Each row was made from one walk, in order. Every step used is in the known rows, and no mark comes twice. Write each row's walk.
Known rows
V > N > B > E > L > Z: [ 16 -48  18  44 -25 -49 -34 -92 -61 -14   4 -51  77 -39  64 -27 -51 -25
  10 -32]
B > N > V > Z > L > E: [ -21   82   -4   15   35    8  -76   -7   20  -51 -110   65   -5   19
   15   11   46   47  -40  -19]
V > N > B > E > L > A: [-18 -60  21  65  -2 -36  -2 -44 -52  44  18 -63  67 -13  55  11 -16 -27
  47  -2]
B > N: [-11   9 -59  20   1   4  -3  13  -2 -37  15  20  12  -2 -29  32 -17 -18
  20 -22]
V > Z > L: [ 27  22  -9 -75  -7  31 -50 -24  11 -17 -21 -33  24  13 -14  51  -7  40
 -21   1]
N > B > E > L > Z: [ -7 -60  16  -7   7  -9  15 -64 -54 -14  17  -6  61 -22  45 -56 -61 -49
  14 -18]
B > E: [ -2  -4 -13   0  -7  -5 -10  -1  -3  13  39 -25 -12 -38 -54  16 -59 -28
   1 -15]
B > E > L > N > V: [-39  -6   4  58  13  26  37   6  -2  44 -18   3 -58  -8 -16 -57  29 -33
  -4   0]
B > N > V: [-37  33 -28  52  -5  -9  26  20  12 -10 -19  38 -27  -2 -28  17 -14   0
   7 -18]
E > L > N > V: [-18 -18  -5  22 -12  33  62  18  31  23  -7  17 -55  10  12 -45  47 -19
 -15   5]
N > B: [ 30 -59  19 -42 -15 -27  45  20  -1  16  79  -7  19   3 -21 -10 -80 -26
   9   4]
L > A: [-21   0 -40  -9 -13   3  18  16  49  36  42  10  -7   0   9  37   5  -9
  10  17]
N > B > E: [  8 -46  31  -7  10 -36  23   7 -35  36  71 -22  11 -14 -48 -19 -96 -41
  19  -3]
L > N > B > E: [ 11 -22   7  21  26 -32  15  28 -19  75  93  -9 -38  15 -52 -61 -51 -47
   5  13]
Z > V > N: [ 21  14 -28  27 -54  -1 -53 -12  27 -22 -25 -44  -9 -44 -23  79  28  38
   8  10]
N > V > Z > L: [  0  47  23 -38 -14  18 -18 -17  27   9 -52 -13 -17  14 -15  32   1  66
 -31   8]
B > N > V > Z: [-37  51  -8  48   2 -22 -17  28 -24  -3 -38 -12 -40   5 -39  48  19  43
   1 -29]
N > V: [ -8   4   9  -2 -35  -9  50  18  44  21  13  14 -45 -17 -31   8 -34   3
 -20   2]
E > B > N > V: [-16  11  -8  18  -3  -2  68  36 -15 -56  -5  47   8 -13   5  -3  16 -11
  30 -14]
Z > L: [ 32   7 -26 -71 -16  42  -7 -31  50 -27  -2  19  34   7  -3  24 -34   1
 -16  10]
Z > V > N > B: [ 35 -29  15  18 -38 -30 -22  -6 -10  -6   8 -44  11 -23 -13  39 -15  29
  21  23]

Write each row's walk
[-27  75  -9  11  15  17 -42 -19  -6 -24 -84  13   0  32  -9  41  21  57
  -8 -10]	B > N > V > Z > L
[-37  11  23  55  21  15  -6  11 -38  55 -35 -48 -76  -1 -26 -26  60   9
 -10 -15]	B > E > L > N > V > Z
[ 19  20  23 -18  50  -5 -53  -8 -36  64  30 -37 -10  46 -36 -35 -15  13
  -8  17]	V > Z > L > N > B > E
[  0 -92  38 -13  14   3  39 -16 -60   3  29 -28  50 -14   2 -32 -67 -59
  35 -12]	N > B > E > L
[-45  72  -8   6  35  25   1   2 -14 -28 -70  33  29  34  61  32  95  53
  33  13]	E > B > N > V > Z > L > A
[  0  56 -14  -7  -4  32  20   1  77  33 -11  44 -54  38  -8 -42  20  14
 -40  35]	Z > L > N > V
[ -7  28 -12  28 -18  -7  43  43  61  55  36  22 -94  12 -34 -35  16  -3
 -28  16]	L > N > V
[-37  66   7 -16   4  18 -19 -17  44  53 -47   1 -17  30  23  46  41  71
 -14  28]	N > V > Z > L > A
[ -7  22  26  -1 -27 -21   7  25   8  28  -3 -38 -57 -12 -38  38  -5  46
 -23 -13]	N > V > Z
[ 15 -46   0  19 -41  -5 -32 -80 -25 -54 -47 -25  60 -30  76   5  22  21
  18   3]	E > L > Z > V > N > B
[ 41   7  12 -51  27   5 -25   4  -5  43  35 -25  -5  66  -9 -27   5  24
 -18  28]	V > Z > L > N > B
[ 13 -13 -41 -12   6  11  37  32 -30 -84  22  27  44 -16   9  16  10 -38
  41 -20]	E > B > N
[ 35  31  -2 -69  12  18 -88 -13  36 -47 -47  20  20  -1  12  22  19  27
 -57  -8]	V > Z > L > E
[  16   -9  -32   -9   21    0   -2   42   -6 -115   -3   81   41  -27
   34  -18   35  -48    4  -29]	L > E > B > N
[ 30 -37  -2 -12   6 -25  40  42  11  50 102   3 -33  37 -27 -53 -30 -34
  -7  21]	L > N > B
[-41 -40  13  71   6  -2 -28 -43 -48  27 -40 -50  42 -23  45  32  39   4
  65  25]	Z > V > N > B > E > L > A
[ 47 -34   0 -58  -7  -2  17  43  23 -85  28  52  23 -44  35 -24  18 -45
 -23 -15]	L > E > B
[ 29  32  46 -66  11  15 -19  10  21 -71 -67  47  15 -10  50 -18  55  36
 -45   0]	N > V > Z > L > E > B
[ 20 -82   3 -22  10  16  60  19 -14  20  55   2   5  35  22 -68   0 -53
  14  13]	E > L > N > B
